Each row was made from one walk, in order. Every step used is in the known rows, and no mark comes twice. Write each row's walk.
Known rows
vizoz -> dizi: [ 24   5 -17 -28 -11   9  23  25  -5  -6  -6   1  38 -16 -10  -9  11  34
 -15  37  -6  42   6  37  -4   8   3]
pofin -> fegun -> beroz: [  7   7 -23  12   6  -7  30 -23   7  15  -1  18 -32 -25  50 -19 -43   2
   1  27 -14   7   0 -58 -19  -4 -18]
tanozu -> fegun -> vizoz -> dizi -> boremi -> beroz: [  7 -14  -4  51  33 -19  17 -13  12   1 -29 -24  -3   5  20  -9  20   1
  -7  56  29  68  20 -20 -11  -4  11]
tanozu -> fegun -> vizoz -> dizi: [ -5 -19 -12  20  15 -21  32  28   8   9  -2 -13 -15   0  24 -26 -23   2
  14  60  25  60  16   9  -2   0   9]
vizoz -> fegun: [ 23  -1 -13  57 -14  -4  15   0   1  -2 -10  -2  23 -27  32  42  17  21
  -1  30   1  32  -4  31   4  15 -20]
pofin -> fegun -> mevap -> beroz -> boremi: [ -5   5 -13  -2 -19   2  10  -5 -14   3  32  37 -43   3  21  -4  15 -38
  21 -34 -20 -15 -30 -11 -12  38 -17]
tanozu -> fegun: [  6   2 -16  40  -1 -17  24   4  16   7  -4   5  -7 -30  27  -4 -42 -26
   5  44  19  42  10  -6  13  -9   5]
sesan -> fegun -> mevap: [ -7  -6 -10 -30 -47 -18  -2  26  12  25   3  18  12  -4 -20  -9  -8  -9
  15 -54 -12  18   9 -10   0  18 -13]
boremi -> fegun -> sesan: [-19   6   7 -15 -19  -4  -6   2  -8   7  -5 -21 -14 -52 -35 -12 -46  -4
 -32 -43  -8 -14   5  63  23 -13  17]
fegun -> vizoz -> dizi -> boremi -> beroz: [  9 -12   0  21  24 -11   3 -12  -4   1 -29 -30  17  38  -5 -12  73  28
  -9  43  20  29  13  -4 -17   2   4]
mevap -> beroz -> fegun: [  1   5  -6  11  -2  22  -1  23   8 -25  34  34   0   7  23 -19 -18  -2
  14  15  -4 -31 -35 -53  -9   3   6]
fegun -> beroz: [ 23   5 -28  -4  -3   4   6 -17   7  19  -8   7 -16  18  14 -18 -12 -12
   0  62   0  -6  15 -32 -15 -14  -7]
fegun -> mevap -> beroz -> boremi: [ 11   3 -15 -19 -31  13 -16   2 -15   6  29  27 -30  52 -18   0  51 -53
  23  -4  -7 -29 -19  22  -7  32  -6]
mevap -> beroz -> fegun -> tanozu: [ -8   0  -1  -1  17  23  -6   9   8 -20  24  43   8   8  42 -24 -52  28
  29  -2 -10 -32 -22 -73  -9 -10  -2]
pofin -> fegun -> vizoz -> dizi: [-16 -11  -7   9  12 -26  41  23  -4   7   6  -5 -10 -15  34 -33  -5  41
  13  16   0  31  -4  -8 -15  17  -7]
boremi -> fegun: [ -4  10   5  12  -5  -9  -2  -4   0   2  -4 -11   3 -34 -17  11 -41 -12
 -15 -24  -4 -28  -6  38  24 -25   9]
mevap -> beroz -> boremi -> fegun: [  9   5   2 -42  -2  24 -17  10 -21 -21  22  11 -23  19 -23  31  17 -27
  -1  -9 -11 -59 -22   9  14  -8  14]
vizoz -> dizi -> boremi -> beroz -> fegun -> sesan: [  8  11  12  -5   7  30  -3 -14   3 -30 -22 -12  41 -30 -14 -11  32  43
 -49 -12  -6  53   9   6 -19  13   7]
sesan -> fegun: [  3  -3  -8 -46 -27 -10   7  40  10   8  -5  11  29 -16 -12   3 -14  22
   6 -21  -6  17  14 -35  11  -4  -2]
dizi -> vizoz -> fegun -> sesan: [ -7   1   5  41 -23 -26 -10  13 -16  25  -2 -16   0 -44   0  13  16  24
 -26  65   1  28  14  39  -6  37  -5]
mevap -> beroz -> boremi: [ 22   5 -11 -42  -8  25  -8  12 -20 -14  21  21 -11  43  -9  15  52 -24
  14  36   0 -31 -15  -7   2  10   6]
fegun -> vizoz -> dizi: [ -3 -15  -8 -11   3 -16  18  31  -7  11  -1 -20   9  27  -3 -34  29  29
  12  50  14  25   6  25  -8   8   5]
vizoz -> dizi -> boremi -> beroz: [ 38  10  -8   9  10  14   4 -23  -2 -15 -39 -10  51  -6 -13  11  61  32
 -38  29   2  51  12   2 -14   2   1]
boremi -> beroz -> fegun -> tanozu: [-11  26  20  59  29   6 -12 -44  16  -9 -28  13  31 -53  43 -22 -42  48
   5 -10  -4   3 -12 -58 -16 -33   1]
beroz -> boremi -> fegun: [ -2  15  21 -34  -2  10 -14  -7 -12 -11   0 -14   2  -5 -36  44  10 -23
  -9 -35  -3 -39  -3  53  28 -14   7]
beroz -> fegun -> mevap: [-20  12   9  38 -20  -1  -6  -5  21   0  22  17   9  -5   8 -25 -27 -28
  15 -42  -5 -13 -22  14  -8  20 -14]

Write each row's walk
[-26  12  16  -3 -14  12  -1  16  11 -13  15   0   6 -36  -2 -37 -34  10
 -12 -30  -1   4  -4  16   1   9   5]
beroz -> fegun -> sesan
[-15 -16  -8  49  13 -35  20  10  13  20  -1 -15 -33   9  33 -27 -28 -27
  29  55  35  29  11  -9   7  -7   6]
tanozu -> fegun -> vizoz
[ -1  -2   7  62  10 -26 -12  -9  -7  26 -14   0  26 -31  36  32 -10  51
   7  63  -1  14  15  -9  -6  12 -20]
dizi -> vizoz -> fegun -> tanozu
[ 22 -11 -29  65 -32  -1   1   0  -6   8  17  26 -14  -1  30  25  25 -18
  12  14 -13  20 -22  22 -14  43 -24]
vizoz -> fegun -> mevap -> beroz
[-14  11  24 -59 -15  15 -17  -1 -20  -7   0 -25 -17 -24 -53  22   7 -19
 -27 -55  -7 -28   6  77  27  -4  14]
beroz -> boremi -> fegun -> sesan
[ 14   8  14   7  36  27  -3 -33  10 -30 -33   4  65 -15  16   4   9  68
 -21 -16  -8  38  10 -38 -18 -10  -6]
vizoz -> dizi -> boremi -> beroz -> fegun -> tanozu
[ -8  13  18 -21 -20   6 -21 -16 -11   3   8  -9 -13   4 -44  32  15 -50
  -3 -65  -9 -42  -8  77  18   6  -2]
beroz -> boremi -> fegun -> mevap
[ 16   0 -29  30   8  -4  20 -14  20  16  -7  10 -34 -10  39 -16 -56 -35
   2  73  11  36  24 -47  -9 -17   0]
tanozu -> fegun -> beroz
[-20 -22   0 -38 -14 -32   5  44   8  22   0  -9   4  24  -6 -18   2  21
  28  -9  11   5  16 -40   6  -4  -1]
sesan -> fegun -> vizoz
[-24  16  23  81  24 -16 -10 -24  15  -1 -12 -12  -1 -13  29 -36   4  11
   7  18  16  -9 -22 -39 -22 -18  11]
boremi -> beroz -> fegun -> vizoz
[ 14  -7 -20 -62 -19   2   4  21  15  17  -5  16  -1   4  -2  -7 -31  14
   2  10 -13  13  26 -78 -11 -14  -8]
sesan -> fegun -> beroz
[ -6  -6   2  39  31 -21  26 -18  -2   0 -20 -14   0 -10  34 -13  36  39
  -6  10   6  38  -1 -35 -21  11  -7]
pofin -> fegun -> vizoz -> dizi -> boremi -> beroz
[-13 -17  17  18  22 -20 -12 -19   3   3 -10 -37  -1  50 -21  20  19 -22
  -1 -30  22 -44   8  12  25 -13  -2]
dizi -> boremi -> fegun -> vizoz
[  2   0   7 -52  15  28 -22  -5 -21 -16  14  21 -16  16  -6  28 -13   3
  13 -27 -14 -59 -13 -12  17 -21   7]
mevap -> beroz -> boremi -> fegun -> tanozu
[ 10  -2 -29  19 -34  -2  -5   5  -4  18  24  32 -26  31  -1 -24  12 -45
  19   8  -8 -17 -20   6 -12  25  -6]
fegun -> mevap -> beroz
[  2  -8 -10 -73 -42  10 -16  39  -5   6  28  34 -12  34 -29   8  31 -26
  24 -50 -18  -9  -4 -30  -5  29  -6]
sesan -> fegun -> mevap -> beroz -> boremi
[ -2  31  14  70   8   3  -7 -29  17 -13 -14   4  23 -48  23 -18  -7  14
 -13   7   2   3 -22 -31 -15 -18   9]
boremi -> beroz -> fegun
[-23  -8  16   3  15  -1  12  31  11 -15  20  -9  17  12  13 -39  -6  30
  14  11   9   7 -12  -4 -14   6   1]
beroz -> fegun -> vizoz -> dizi
[  1  13  23  51  38  12 -19 -59  20 -19 -37   3  43  -2  28  10   2  31
  -5 -28   6  -4   6 -64  -5 -21 -11]
dizi -> boremi -> beroz -> fegun -> tanozu
[-22  -2  28 -24  11  -7 -17  -2 -13   0   5 -33 -22  30 -30  24  24 -26
  11 -26  13 -53  -4  46  24 -13  10]
beroz -> boremi -> fegun -> vizoz
[ 15  -8   5 -39  23  18   1 -14  -3 -17 -24  -8  52  -4 -17  29 -15  50
 -22 -43 -12  12  24  14  15 -13  -7]
vizoz -> dizi -> boremi -> fegun -> tanozu
[ 16  -4  -4  -4  16   9 -12 -44  10   0 -16 -14  -5  30 -15  31  -8 -28
 -26 -11   0 -36  16 -21   9 -23  -8]
dizi -> boremi -> fegun -> beroz
[  6  -4 -18  11 -14   5  -1   3  -1   4  26  29 -47  16  10   3   0 -74
  21  14   4  11 -10   2  -2  23   1]
tanozu -> fegun -> mevap -> beroz -> boremi
[  2 -13   5 -62  11  20  -9  32 -28 -19  27  -3 -28  39 -28  11  34  -4
   4   7  -6 -39 -18  18   0   0  20]
mevap -> beroz -> boremi -> fegun -> vizoz -> dizi
[ -3  -1 -19  59 -19 -22  14  -7  17  24   3  12 -23 -19  17 -14 -36 -58
  15   8  11  40   5  21   3  12  -5]
tanozu -> fegun -> mevap
[  7   9  -7  -3   3   3  -4 -25   6  11  -5  -6 -26 -15  -6   1 -56 -18
 -17   6 -11 -34   4  -7   0 -34   3]
boremi -> fegun -> beroz
[ -8  10  26 -42  18  14 -18 -21 -12  -7 -10  -5  10  -8 -16  38 -23  12
   7 -55  -8 -42   8  30  29 -29   0]
beroz -> boremi -> fegun -> tanozu
[-12  -4  24 -53  14   4  -6  12 -19 -10   6 -31  -6  21 -38  22  29   2
  -2 -17   2 -23   1  65  13  -4  13]
beroz -> boremi -> fegun -> vizoz -> dizi
[  9  -7   4 -53  -3  20   1   8  -9 -18 -12 -25  26 -17 -48  13   9  24
 -52 -43 -10  25  21  60  14   7   7]
vizoz -> dizi -> boremi -> fegun -> sesan
[-11   8   2  29 -23 -16 -11 -15   2  19   4  -3 -14 -22 -26   0 -39 -43
  -6 -59 -10 -28 -13  58  13  -5  -2]
boremi -> fegun -> mevap
[-10  -9   9 -33   9   7 -20  11 -22  -9  28  -3 -44  50 -19  14  28 -32
  16   1   4 -68 -22   4  11  -8  16]
mevap -> beroz -> boremi -> fegun -> vizoz
[ -2 -34   0 -71  -1 -11   9  47   5   2  -7 -15  31  46 -23   1  39  43
   6 -18   7  33  29 -37   0  14  -4]
sesan -> fegun -> vizoz -> dizi -> boremi
